Each row was made from one small tree. The marks that hang from a mark follow it in brackets, in the order of their numbers. Every link used is in the known rows. Write each row's tree.
In the rows, 128 means zero.
Known rows
z_133{z_222{z_266}}: [169 126 123 141 148 101 136 118 121 133 141 139 104 140 126 120 144 161
 143 118 137 137 123 123 141]
z_5{z_899{z_223{z_333 z_490} z_586 z_898}}: [107 125 151 133 154 128 132 117 148 137 153 149 143 131 110 135 131  81
 111  98 100 121 119 111 120]
z_899{z_223 z_586{z_333{z_717}} z_898}: [ 33 115  65 135 135 117 125 161 161  92 158 180 135  62 161 110 132  97
 138 110 109 131 130 156  86]
z_223{z_333{z_586} z_490}: [201 130 154 122 123 130 141  85 117 184 124 111 141 155 130 130 132 160
 136 130 139 115 130 111 152]
z_586{z_333{z_266{z_222{z_133}} z_481 z_717}}: [175 118  79 123  96 136 151 134 122  87  90 116 105 174 108 130 126 143
 125 131 139 116 136 152 117]
z_899{z_223{z_333 z_490} z_898}: [163 124 109 127 126 107 146 100 138 129 175 101 170 142 113 138 137 119
 125  87 111 104 108 123 125]
z_899{z_223{z_490} z_586 z_898}: [ 98 113 139 136 138 112 133 105 154  96 165 143 152 123 144 142 131  82
 151  89 107 141 122 129 118]
z_586{z_333{z_266{z_222}}}: [145 130 144 132 127 118 143 133 122 112 104 130 107 179 146  97 127 199
 131  95 156  83 136 142 148]
z_133{z_222}: [148 126 149 140 139  92 137 117 143 148 140 112 149 116 116 112 139 180
 136 136 122 128 124 121 145]
z_586{z_333{z_266 z_717}}: [ 77 128  93 128 133 121 131 146 127 131 125 118 103 129 156 104 129 169
 120 139 149 107 140 139 135]
z_333{z_266 z_481}: [124 136 123 128 120 126 124 120 123 113 108  93 127 134 125 142 119 153
 129 141 133 140 131 126 159]
z_223{z_333{z_266{z_222} z_586 z_717} z_490}: [233 110 156 115 117 153 145  98 102 160 113 109 103 179  89 122 137 106
 156 135 146 125 122 117 122]
z_899{z_223 z_586{z_333} z_898}: [ 44 123  96 136 143 113 130 148 159  86 150 190 145  81 174 112 126 120
 130  85 115 121 131 153 109]
z_899{z_586{z_333{z_481 z_717}} z_898}: [ 32 128  31 132 123 130 131 166 164 106 108 157 127  55 122 129 131 119
 139 146 112 140 148 142 111]
z_222{z_266}: [147 134 118 145 127 107 126 111 113 121 128 125  99 159 163 129 135 189
 140 106 144 136 127 129 158]
z_223{z_333{z_266 z_586} z_490}: [185 125 168 113 137 146 142  83 103 167 118 111 119 166 126 132 126 118
 129 130 153 123 131 110 153]
z_333{z_266 z_481 z_717{z_490}}: [121 138 158 130 112 121 113 134 112 130 131  77 140 120 113 151 127 145
 128 164 133 148 127 116 140]
z_223{z_333{z_266{z_222} z_717} z_490}: [225 111 147 119 114 131 149  97 110 164 121  82 108 205  79 122 142 143
 148 124 140 100 118 114 134]
z_333{z_266 z_481 z_586 z_717{z_490}}: [127 138 167 125 115 142 109 136 106 128 122 103 134  95 123 153 122 108
 136 176 138 173 132 119 128]
z_333{z_481 z_586 z_717}: [131 134  84 130 100 133 113 136 134 133 112 112 133  78 128 140 127 135
 149 176 118 169 132 130 125]
z_5{z_899}: [ 98 146 160 152 137 104 119 133 140 141 119  97 129 142 142 120 127 206
 108 134 124 119 132 113 164]
z_586{z_333{z_266{z_222} z_481 z_717{z_490}}}: [152 141 144 124 105 123 124 159 113 122 117 109 125 155 110 127 131 175
 131 135 146  99 132 132 127]

Write each row's tree
[ 86 137  58 119 119 130 124 157 129 126 111 108 108 115 134 122 126 154
 119 154 138 114 142 138 133]
z_586{z_333{z_266 z_481 z_717}}
[178 116 135 112 129 151 137  97 105 174 124 103 110 147 112 130 132  98
 138 155 146 136 130 112 132]
z_223{z_333{z_266 z_586 z_717} z_490}
[166 132 184 116 154 150 120 108 108 153 146 128 120 167 131 131 121  76
 100 119 131 118 117 112 130]
z_5{z_899{z_223{z_333{z_266 z_586} z_490}}}
[163 138 156 114 112 151 116 126  95 164 116 104 141  96 101 148 124 108
 125 177 139 157 125 114 126]
z_223{z_333{z_266 z_481 z_586 z_717{z_490}}}
[ 61 113  78 128 136 118 133 143 161 108 171 164 134 104 151 123 137  82
 142 104 111 115 133 141  91]
z_899{z_223{z_490} z_586{z_333{z_717}} z_898}
[ 43 134 126 136 164 120 129 150 163 107 155 173 128 130 153 124 129 101
 105  89 112  98 139 125 116]
z_5{z_899{z_223{z_490} z_586{z_333} z_898}}
[ 93 147 123 122 118 121 116 159 116 137 129 105 133 122 134 134 126 167
 113 152 146 109 140 126 134]
z_586{z_333{z_266 z_481 z_717{z_490}}}
[181 125 158 117 134 126 144  82 110 171 125  85 126 192 115 131 131 156
 122 121 147  98 127 107 164]
z_223{z_333{z_266} z_490}
[ 13 136 114 144 161 118 121 168 163  93 143 191 131  88 163 110 123 116
 100  96 110 116 135 139 112]
z_5{z_899{z_223 z_586{z_333} z_898}}
[119 127 133 127 141 133 111 143 117 149 150 112 117 130 117 114 126 108
  96 138 115 124 106 125 115]
z_5{z_899{z_223{z_333{z_266 z_717}}}}
[ 82 129  72 120 130 124 132 139 160  95 150 165 148 111 141 144 128  88
 131  95 108 111 136 139 110]
z_899{z_223{z_490} z_586{z_333{z_481}} z_898}
[144 126 107 131 127 127 135 119 133 113 154 146 166  72 134 127 125  93
 130 106 113 147 109 141 109]
z_899{z_223{z_333{z_586}} z_898}
[186 131 186 128 102 143 116 137 103 114 112 112 128 127  99 145 126 115
 155 156 140 162 125 125 122]
z_333{z_266{z_222} z_481 z_586 z_717{z_490}}
[190 129 152 126 109 148 129 120 113  97  88 126 115 142 113 134 119 122
 154 133 140 154 128 133 141]
z_333{z_266{z_222} z_481 z_586}
[123 138 134 125 129 135 103 136 137 156 120 161 145 109 124 132 120 116
 105 132  94 133 115 123 125]
z_5{z_899{z_223{z_333{z_481}} z_586}}
[ 73 115 128 144 135 111 124 123 155  81 153 161 152  78 154 128 125  97
 147  96 104 161 118 143 114]
z_899{z_223 z_586 z_898}
[196 131  87 112 100 143 130 110 122 184 118  96 138 125  95 147 135 123
 141 170 122 135 129 113 128]
z_223{z_333{z_481 z_586 z_717} z_490}
[  4 127  82 143 154 123 116 182 166  99 148 182 120  67 151 108 129  93
 110 120 102 127 134 142  90]
z_5{z_899{z_223 z_586{z_333{z_717}} z_898}}
[158 139 147 118 110 131 120 126 103 168 125  79 147 124  90 146 129 145
 118 165 133 133 120 112 139]
z_223{z_333{z_266 z_481 z_717{z_490}}}
[186 127 110 124 106 131 155 117 118  78  82 125 115 194 122 131 119 164
 115 106 146 104 139 150 138]
z_586{z_333{z_266{z_222{z_133}} z_481}}
[115 118 134 131 129 140 121 123 115 122 120 117 104 102 147 123 124 112
 145 162 142 168 133 131 129]
z_333{z_266 z_586 z_717}
[100 125 180 132 154 136 115 157 130 100 118 196  94 164 161  95 119 121
 115  86 131  99 128 143 116]
z_5{z_899{z_223 z_586{z_333{z_266{z_222}}}}}
[198 132 133 105 123 156 135  91 106 162 104 105 127 154 102 151 122 101
 129 148 142 131 133 110 151]
z_223{z_333{z_266 z_481 z_586} z_490}
[106 154 109 130 105 105 115 161 131 152 135 101 154 112 139 133 133 209
 119 153 131 100 137 127 134]
z_586{z_333{z_481 z_717{z_490}}}
[ 77 127 135 141 153 127 123 137 149 125 137 165 146  90 120 121 125  93
 109 107  97 138 115 126 116]
z_5{z_899{z_223{z_333} z_586 z_898}}
[201 100 157 136 108 146 146  99 107  85  96 125  99 160 121 129 123 102
 149 139 145 174 129 144 112]
z_333{z_266{z_222{z_133}} z_586 z_717}
[103 123 184 125 160 142 109 124 119 145 127 168 116 131 141 114 117  92
 102 116 118 131 116 122 128]
z_5{z_899{z_223{z_333{z_266}} z_586}}
